What can hang from each mark
z657: z355 z826
z826: z446 z557
z355: z657
z64: z446
z446: z410 z716 z826
z557: z93
z716: z446
z410: z446 z511
z93: z557 z643
z643: z480
z480: z643

Each row was made from one small tree. The marks that hang from a mark follow it in brackets, in the order of their numbers. Every link used is in the known rows. Write each row's tree.
Known rows
z93[z557 z643]: 1.556, 0.432, -0.110, 0.207, -0.770, 0.909, 0.001, -2.207, -1.175, -1.788, 1.363, 0.765, -2.049, -0.548, -1.334, 1.922, -2.214, 2.220, -0.368, -1.352, -0.412, -1.860, -0.352, 0.725, -0.845, 1.775, 1.227
z716[z446[z410[z511] z826[z557]]]: 0.272, -2.704, 2.239, 0.721, 0.461, 1.369, 1.677, 1.461, -1.702, 0.352, 2.235, 0.061, -0.631, -1.057, 0.688, 1.286, 0.479, 1.132, 0.095, 0.357, 1.074, -0.091, 0.496, 0.692, -0.679, -0.901, -1.125
z446[z410[z511] z826[z557[z93[z643[z480]]]]]: 0.152, -1.799, 1.823, -1.622, 1.355, 0.148, 2.216, 0.778, 0.170, -0.318, 1.288, -2.080, -0.430, -1.681, 2.956, 1.708, 0.126, 3.500, -1.359, 0.064, -1.529, -0.180, -0.479, 2.380, -1.071, -0.369, -0.617
z657[z826]: 1.375, 0.335, 0.387, 0.727, 0.212, -0.134, 1.243, 1.199, -1.414, -2.030, 1.456, 2.603, 0.970, 0.154, 0.004, 0.987, -0.491, -0.916, -1.555, 0.583, 0.526, -0.788, 1.016, -0.439, -2.251, 2.481, 0.779
z446[z716 z826]: -0.177, 0.275, 0.274, -0.258, -0.912, -0.140, -0.328, 0.001, 0.447, -1.170, 0.588, -0.329, -0.293, -1.353, -1.226, 1.811, -0.707, -2.441, 0.029, 1.404, 0.813, 1.207, 0.001, -0.233, -0.183, -0.109, -0.383
z480[z643]: 1.507, -1.554, 0.732, 0.158, -1.216, 2.062, -0.130, 0.204, -0.728, 0.445, 0.900, 2.441, -1.216, -0.053, -1.840, -0.555, -3.754, -1.459, -2.119, -0.489, 0.279, -0.637, 0.155, -0.261, -1.134, 2.974, 2.300
z716[z446[z410[z511] z826[z557[z93]]]]: 1.294, -3.053, 2.341, 0.616, -0.423, 1.369, 2.230, 1.271, -1.300, 0.076, 1.385, -0.534, -0.386, -0.321, 1.600, 0.831, 1.503, 1.237, -0.297, -0.047, 0.688, 0.767, 0.561, 0.384, -0.785, -0.450, -1.698
z716[z446[z410[z511] z826[z557[z93[z643]]]]]: 2.229, -2.850, 2.213, -0.282, -0.088, 1.940, 2.916, 0.221, -1.667, -0.554, 1.338, -0.513, -0.455, -0.640, 1.595, 0.509, 0.623, 3.174, -1.325, -1.063, -0.734, 0.896, -0.275, 1.266, -1.495, -0.490, -1.624
z355[z657[z826[z446 z557[z93]]]]: 0.326, 0.319, 2.857, 2.715, -1.304, 1.348, 1.234, 0.388, -0.398, -0.906, 2.294, 1.706, 1.021, 1.456, 4.182, -0.727, 3.269, -0.356, -0.455, -2.118, 1.191, -0.583, 2.831, 0.236, -2.901, 0.100, 0.409
z355[z657[z826[z446[z410] z557]]]: -0.891, -0.251, 1.094, 1.755, 1.026, 0.199, 1.165, 1.943, -0.705, 0.039, 3.243, 1.554, 0.439, 1.055, 2.173, -1.281, 2.635, 0.511, -0.179, -1.022, 1.125, -0.887, 2.511, 0.584, -1.632, -0.424, 0.295
z355[z657]: -0.858, -0.313, 0.914, 0.715, 0.028, 1.236, -2.008, -0.034, -0.759, -0.176, 2.784, 1.293, -1.237, -0.316, -1.569, -0.227, 1.526, 0.501, 0.721, 0.546, 0.052, -1.944, 1.327, -0.152, 0.542, 2.196, 1.870
z355[z657[z826[z446[z410 z716] z557]]]: -1.020, -0.001, 0.503, 1.249, -0.728, 0.800, 0.701, 0.927, 0.328, 0.459, 3.001, 0.570, 0.341, 0.293, 2.088, 0.047, 2.961, -2.051, -0.057, -1.053, 1.168, 0.632, 2.280, 0.634, -1.210, -1.105, -0.313
z557[z93[z643]]: 2.946, -0.946, 0.547, 0.614, -0.692, 0.574, 0.468, -0.532, -1.634, -1.299, 0.775, 1.547, -0.487, 0.350, -0.960, -0.555, -0.936, 1.453, -1.484, -0.593, -1.458, -0.373, -0.224, -0.140, -0.864, 2.522, 1.661
z826[z446[z716]]: 1.490, -0.468, 1.557, 2.638, -3.291, 0.917, -0.652, -0.496, -1.377, 1.758, 1.787, 1.734, 0.200, 0.431, -0.956, 0.465, -1.104, -3.490, -1.132, 0.173, 0.940, 0.833, 0.370, -1.570, 0.366, 0.299, 1.737
z826[z446[z410[z511] z716] z557[z93[z643]]]: 2.408, -1.992, 1.425, 1.059, -2.963, 2.512, 2.410, -0.500, -1.573, 1.757, 2.747, 0.011, -0.784, 0.222, 1.924, 1.542, 0.910, -0.616, -1.170, -2.175, -0.833, 1.012, -0.355, -0.847, -0.900, -0.918, 1.347
z64[z446[z410 z716 z826[z557[z93]]]]: -0.039, 0.197, -0.755, 0.266, 0.151, -0.547, 1.750, 1.227, 1.324, -0.676, -0.682, -2.022, -0.759, -1.048, 0.379, 1.610, 0.697, -2.265, 1.168, 1.799, 1.040, 3.633, 0.670, 1.959, 0.127, -1.394, -2.245
z446[z410 z826[z557]]: -0.823, -0.864, 0.058, 0.294, 2.830, -1.086, 0.617, 2.518, 0.616, -1.429, 0.515, -0.373, -0.712, -0.412, -0.017, 0.022, -0.193, 1.283, 1.298, 0.737, 1.562, -0.016, 0.692, 0.903, -0.572, -1.158, -0.214
z657[z355 z826[z446[z410[z511] z716] z557]]: 0.419, -0.586, 1.544, 1.269, -1.640, 1.956, 3.848, 2.552, -0.754, -0.910, 4.737, -0.097, 1.718, 1.701, 1.724, 5.525, 0.159, -2.290, -1.042, -2.401, 1.409, 0.180, 1.363, -1.052, -1.672, -0.725, 1.931
z446[z410 z716 z826[z557[z93[z643]]]]: 0.819, -0.861, -0.876, -0.886, 0.316, -0.361, 1.757, 0.381, 1.359, -1.959, -0.260, -1.940, -0.824, -0.811, 0.821, 0.491, 0.707, 0.705, 0.147, -0.841, -0.235, 2.421, -0.393, 1.462, -1.388, -1.573, -1.235
z410[z446[z716 z826] z511]: -0.950, -0.151, 3.012, -0.040, -1.036, 1.716, 1.255, -0.315, -1.136, 1.708, 3.116, 0.480, -1.083, -1.760, -0.130, 3.249, -0.317, -2.206, -1.914, 1.534, 0.872, -0.340, 0.305, -0.700, 1.203, -1.344, 0.383
z643[z480]: 0.632, -0.992, 1.957, 1.124, 0.254, -0.511, -1.384, 0.638, -0.635, 0.631, 1.237, 1.026, -0.001, -0.865, -0.529, 0.870, -1.601, 0.215, -1.035, 1.684, -0.217, -0.934, 0.498, 0.786, 0.566, 1.942, 1.630
z557[z93[z643[z480]]]: 2.441, -1.210, 1.690, 0.016, -0.490, -0.239, -0.143, -0.376, -0.728, -0.239, 0.428, 0.401, 0.078, -0.812, 0.263, -0.035, -1.333, 2.008, -2.131, 0.065, -1.944, -0.138, -0.292, 1.346, -0.435, 2.223, 0.920

Which tree is each row?
0.166, -0.336, 3.662, 2.395, 1.237, -0.204, 1.416, 1.206, 0.278, -0.116, 0.229, 0.888, -1.038, 0.180, 2.051, 0.206, 0.463, 0.819, -0.184, -0.196, 2.115, -0.121, 1.958, 0.714, -0.371, -2.574, 0.397 | z410[z446[z826[z557[z93]]]]
0.557, -0.127, 3.296, 0.296, -1.360, 2.401, 2.752, -1.210, -0.061, 0.457, 1.732, -0.402, -1.408, -1.510, 2.863, 3.425, 0.426, 0.088, -1.686, -1.466, -0.140, 0.365, 0.249, 0.881, -0.604, -2.833, 0.217 | z410[z446[z716 z826[z557[z93[z643]]]] z511]
-0.573, -0.583, -1.347, -1.218, 0.337, -1.045, -0.008, 1.272, 0.415, -0.587, 0.862, -0.966, -0.543, -0.877, -2.087, 0.577, -0.093, -1.742, -0.012, 2.284, 0.779, 1.795, -0.103, 0.143, 0.603, -0.166, -1.381 | z446[z410 z716 z826]
-0.145, -0.033, -0.406, -0.426, 2.378, -1.196, 1.295, 1.805, -1.127, -0.230, 0.526, -0.256, -0.736, -0.782, -2.521, -0.050, -1.684, -0.787, -0.170, 3.816, 0.137, 1.510, 0.316, 1.398, 1.178, 0.921, -1.961 | z64[z446[z410 z826]]
0.619, 0.392, 0.967, 0.180, 0.472, 1.286, 1.654, -0.328, 0.152, -3.302, 1.855, 1.118, 0.057, -0.290, 3.114, 0.359, 2.807, 2.293, -0.645, -2.625, -1.043, -0.987, 1.828, 1.826, -3.634, 0.917, 0.311 | z355[z657[z826[z557[z93[z643]]]]]
1.529, -2.048, 1.564, 2.064, -3.573, 2.211, 1.801, 0.661, -1.050, 2.333, 2.618, 0.073, -0.785, 0.673, 2.296, 1.707, 1.499, -2.460, -0.053, -1.279, 0.842, 1.149, 0.556, -1.768, -0.391, -0.730, 1.529 | z826[z446[z410[z511] z716] z557[z93]]
1.655, -1.104, 2.500, 1.751, -1.044, 1.513, 4.813, 3.140, -1.278, -1.266, 3.815, 0.322, 2.004, 3.222, 2.759, 3.357, 0.809, 0.443, -1.526, -2.594, 1.164, -0.735, 1.728, -1.280, -2.030, 0.577, 2.068 | z657[z355 z826[z446[z410[z511]] z557[z93]]]
1.370, 0.158, 1.503, 2.075, 0.188, 0.623, 2.834, 2.729, 0.690, -4.699, 1.622, 0.631, 2.094, 2.015, 1.953, 3.760, 0.077, 0.568, -0.181, -2.816, 1.769, -0.538, 2.156, -0.001, -2.934, 0.974, 2.205 | z657[z355 z826[z557[z93]]]
1.065, -0.198, 0.907, -0.368, -0.493, 0.223, -0.635, -2.163, -0.382, -0.820, 0.749, -0.409, -1.590, -1.632, -0.195, 2.606, -2.743, 2.606, -1.022, -0.642, -1.050, -2.001, -0.326, 2.246, -0.108, 1.530, 0.467 | z93[z557 z643[z480]]
1.296, -1.485, -0.057, 1.550, -2.089, 0.080, -0.046, 0.955, -1.412, 2.150, 1.982, 1.059, -0.490, 0.757, -1.794, -0.691, -0.585, -2.765, -0.849, 0.719, 0.676, 1.284, 0.213, -1.454, 1.127, 0.232, 0.978 | z826[z446[z410 z716]]
1.726, -2.668, 1.465, 1.627, 0.756, -0.300, 1.170, 1.882, -0.166, -0.683, -0.424, -0.293, -0.059, 0.223, 0.670, -1.378, 1.198, 1.116, 0.074, 0.024, 1.589, 1.856, 0.927, 1.245, -0.766, -0.913, -2.236 | z716[z446[z410 z826[z557[z93]]]]
-0.780, 0.523, 1.099, 0.826, -0.126, 0.370, -0.035, 0.382, 1.472, -1.594, 0.127, -0.622, -0.342, -1.659, 0.786, 2.450, -0.109, -2.083, 1.223, -0.146, 1.762, 0.931, 0.533, 0.860, -1.170, -1.742, 0.038 | z446[z716 z826[z557]]
-0.025, -0.791, -0.704, -0.033, 0.038, -0.520, 1.026, 1.525, 1.824, -1.481, -0.380, -1.764, -0.485, -0.506, 0.976, 0.906, 1.443, -1.200, 1.172, 0.189, 1.563, 2.510, 0.437, 0.618, -0.940, -1.659, -1.070 | z446[z410 z716 z826[z557[z93]]]
1.084, -1.641, 0.944, 0.747, -3.102, 1.719, 0.826, 0.386, -2.497, 3.045, 3.675, 0.864, -0.778, 0.452, -0.959, 1.543, 0.215, -2.788, -1.301, 0.687, 0.023, 0.308, -0.190, -2.187, 1.146, 0.784, 1.403 | z826[z446[z410[z511] z716]]
-0.650, -1.257, 0.624, -1.438, 1.170, 0.597, 1.324, 1.450, -1.552, -0.151, 2.674, -0.343, -0.836, -0.698, -0.935, 1.316, -0.096, 0.694, -0.471, 2.237, -0.210, -0.916, -0.371, -0.663, 0.164, 1.037, -0.234 | z446[z410[z511] z826]
0.834, -2.282, 1.257, 1.340, 1.754, -0.299, 0.627, 2.017, -0.755, -0.340, 0.253, 0.227, -0.124, -0.668, -0.202, -0.739, -0.284, 1.152, 0.397, 0.555, 1.718, 1.180, 0.968, 1.640, -0.291, -1.066, -1.377 | z716[z446[z410 z826[z557]]]
0.944, -0.618, 0.976, 0.871, 0.403, 0.573, 2.472, 0.419, -0.766, -0.820, 2.502, 1.056, 0.253, 1.318, 2.998, -2.476, 2.741, 2.300, -1.489, -2.315, -0.707, -0.093, 1.767, 1.343, -2.635, -0.055, -0.435 | z355[z657[z826[z446[z410] z557[z93[z643]]]]]
2.397, -1.455, 3.953, 2.793, -1.016, 0.310, 0.419, -0.353, -0.548, 1.124, 0.379, 0.734, 0.433, 0.172, 3.137, -0.600, -1.299, 1.700, -1.993, -1.808, -0.702, 0.062, 0.503, 1.335, -1.058, -0.429, 1.800 | z826[z446 z557[z93[z643[z480]]]]
2.116, -0.815, 0.348, 2.086, -2.285, -0.284, 2.511, 1.634, -0.167, -0.200, 0.984, 0.839, 1.130, 1.318, 3.102, 0.259, 1.703, -2.825, -1.042, -1.413, 1.405, 2.126, 1.541, -0.333, -2.388, -0.796, -0.386 | z657[z826[z446[z410 z716] z557[z93]]]
1.187, -1.559, 1.715, 3.022, 0.326, -0.044, 0.495, 2.053, -1.370, 1.483, 1.618, 1.766, -0.649, 1.477, 0.200, -1.402, -0.572, -0.136, 0.483, -0.646, 1.448, -0.398, 0.940, -0.626, -0.057, -0.580, 1.927 | z826[z446[z410] z557]
0.816, 0.614, 2.434, 3.088, -1.939, 0.979, 2.364, 1.455, 0.349, -2.028, 2.703, 0.895, 2.625, 1.770, 1.566, 4.541, -1.004, -3.045, -0.930, -3.030, 2.400, 0.662, 1.934, -0.295, -2.145, -1.082, 2.524 | z657[z355 z826[z446[z716] z557]]
2.112, -3.432, 1.354, 0.672, -1.203, 1.890, 0.706, 1.189, -3.575, 1.793, 3.196, 1.775, -0.840, -0.346, -1.814, 0.703, -0.099, 0.466, -1.366, 1.356, -0.340, -0.510, 0.138, -0.868, 0.777, 2.233, 0.691 | z716[z446[z410[z511]]]
0.380, -1.352, -0.789, -0.424, -1.867, 1.460, 0.422, 0.949, -1.409, 1.057, 3.390, 0.393, -1.192, -0.750, -1.634, 2.865, 0.452, -2.021, -0.214, 1.213, -0.459, -0.300, -0.401, -1.340, 0.802, 1.438, 1.468 | z446[z410[z511] z716]
-0.665, -0.702, -0.548, -1.920, -0.757, 0.791, 1.078, 0.747, -0.686, 0.076, 2.517, -1.198, -0.837, -1.255, -1.140, 2.811, 0.480, -1.780, -0.538, 2.069, -0.014, 0.466, -0.568, -0.697, 0.610, 0.186, -0.548 | z446[z410[z511] z716 z826]
-1.330, -0.622, 0.178, -0.953, -0.210, 1.006, 1.434, 1.182, 0.455, -0.389, 2.195, -1.385, -1.128, -1.780, 1.103, 3.552, 1.025, -1.380, 1.068, 0.316, 0.978, 0.649, -0.155, 0.299, -0.469, -1.460, 0.076 | z446[z410[z511] z716 z826[z557]]
2.160, -1.148, 3.029, 4.203, -1.885, 0.890, 0.716, 0.638, -0.873, 0.615, 0.710, 2.015, 0.035, 1.624, 2.056, -0.817, 0.272, -0.569, 0.003, -1.467, 1.545, -0.018, 1.506, -1.226, -1.386, -0.158, 2.365 | z826[z446 z557[z93]]
0.465, -1.714, 1.803, 1.890, -2.437, 2.203, 1.325, 0.723, -1.400, 2.775, 3.368, 0.622, -0.757, 0.085, 1.249, 2.422, 0.748, -2.290, -0.019, -0.692, 0.873, 0.092, 0.377, -1.559, 0.031, -1.110, 2.007 | z826[z446[z410[z511] z716] z557]
-0.980, -0.540, -0.682, -0.207, 0.922, -0.567, 0.449, 1.610, 1.416, -1.032, 0.437, -1.275, -0.829, -1.323, 0.034, 1.311, 0.475, -1.207, 1.483, 0.577, 1.590, 1.465, 0.341, 0.983, -0.489, -1.904, -0.666 | z446[z410 z716 z826[z557]]
0.828, -2.770, 1.703, -0.501, 0.084, 0.965, 1.315, 1.017, -2.822, 0.910, 2.520, 0.276, -0.182, -0.818, -1.407, 0.478, -0.144, 0.548, -1.453, 1.986, 0.196, 0.231, -0.200, -0.104, 0.365, 1.039, -1.625 | z716[z446[z410[z511] z826]]
-1.261, 0.273, 0.097, -0.521, 0.296, 1.360, 2.242, 0.859, -0.238, 0.545, 1.656, -1.687, -1.041, -2.466, 0.371, 4.445, 0.041, -2.678, 0.798, 2.058, 0.680, 1.734, 0.005, 1.483, 0.467, -1.214, -1.037 | z64[z446[z410[z511] z716 z826[z557]]]
-0.492, -0.450, 3.660, 1.118, -1.616, 1.883, 1.942, 0.016, 0.245, 1.085, 1.924, -0.094, -1.160, -1.256, 3.083, 3.661, 1.496, -1.671, -0.515, -0.567, 1.553, 0.346, 0.986, -0.015, -0.251, -2.936, 0.257 | z410[z446[z716 z826[z557[z93]]] z511]
0.975, 0.305, 3.270, 3.356, -0.066, 0.852, 2.581, 2.467, -0.567, -2.302, 2.731, 1.777, 2.596, 2.587, 1.690, 2.818, -1.390, -0.431, -1.131, -2.792, 2.258, -0.795, 2.122, -0.366, -2.093, -0.113, 2.796 | z657[z355 z826[z446 z557]]
-0.348, -0.397, 0.609, 0.504, 0.228, -0.117, 0.727, 1.405, -1.903, 0.364, 3.778, 1.899, 0.557, 1.466, 0.048, -2.114, 2.122, -0.007, -1.491, 0.492, 0.248, -0.828, 2.019, -0.234, -0.649, 1.454, -0.252 | z355[z657[z826[z446[z410]]]]
2.771, -1.828, 2.852, 1.434, 0.068, 0.789, 1.514, -0.555, -0.565, -1.686, -0.535, 0.269, 0.239, -0.762, 1.212, -0.344, -0.137, 2.096, -1.155, -1.509, 0.235, 1.433, 0.144, 1.929, -1.902, -0.739, -1.487 | z716[z446[z826[z557[z93[z643]]]]]
-1.114, -1.020, 1.051, -0.398, 1.649, 0.841, 1.776, 1.819, -0.556, -0.531, 2.249, -0.545, -1.060, -0.750, 1.045, 2.156, 0.555, 1.241, 0.849, 0.692, 0.842, -1.028, 0.200, 0.096, -0.660, -0.788, 0.406 | z446[z410[z511] z826[z557]]
-0.389, 1.289, 0.354, 0.049, -0.429, 0.167, 0.381, -0.447, -0.128, -0.310, 0.147, -0.427, -0.139, -1.824, -1.694, 2.650, -1.705, -4.009, -0.224, 3.116, 0.623, 2.302, -0.149, 1.407, 0.714, 0.227, -1.669 | z64[z446[z716 z826]]
0.234, -0.324, 3.578, 0.647, 0.269, -0.427, 1.155, -0.763, 1.665, 0.704, -0.198, -1.324, -0.261, -2.254, 2.791, 1.653, -0.728, 0.645, -1.963, -0.476, 0.089, 1.603, 0.581, 3.369, 0.179, -3.450, -0.740 | z410[z446[z716 z826[z557[z93[z643[z480]]]]]]
2.647, -2.693, 1.176, 0.550, 1.208, -0.097, 1.923, 0.683, -0.605, -1.185, -0.202, -0.267, -0.397, -0.360, 0.442, -1.790, 0.537, 3.036, -0.984, -0.834, -0.153, 1.938, 0.112, 1.996, -1.456, -0.768, -2.269 | z716[z446[z410 z826[z557[z93[z643]]]]]
0.933, -1.266, 0.763, 2.766, -1.428, 0.292, 0.205, 1.270, -0.391, 1.714, 1.680, 0.738, -0.524, 0.563, 0.201, 0.202, -0.048, -2.304, 0.409, -0.716, 1.764, 1.110, 0.770, -0.677, 0.208, -1.413, 1.415 | z826[z446[z410 z716] z557]
0.841, -1.068, -0.025, -0.528, 2.280, -0.745, 1.937, 1.208, 0.509, -2.252, -0.292, -0.999, -0.765, -0.108, 0.690, -0.949, 0.302, 2.975, 0.211, -0.669, -0.202, 0.806, -0.071, 1.413, -1.554, -0.869, -0.852 | z446[z410 z826[z557[z93[z643]]]]
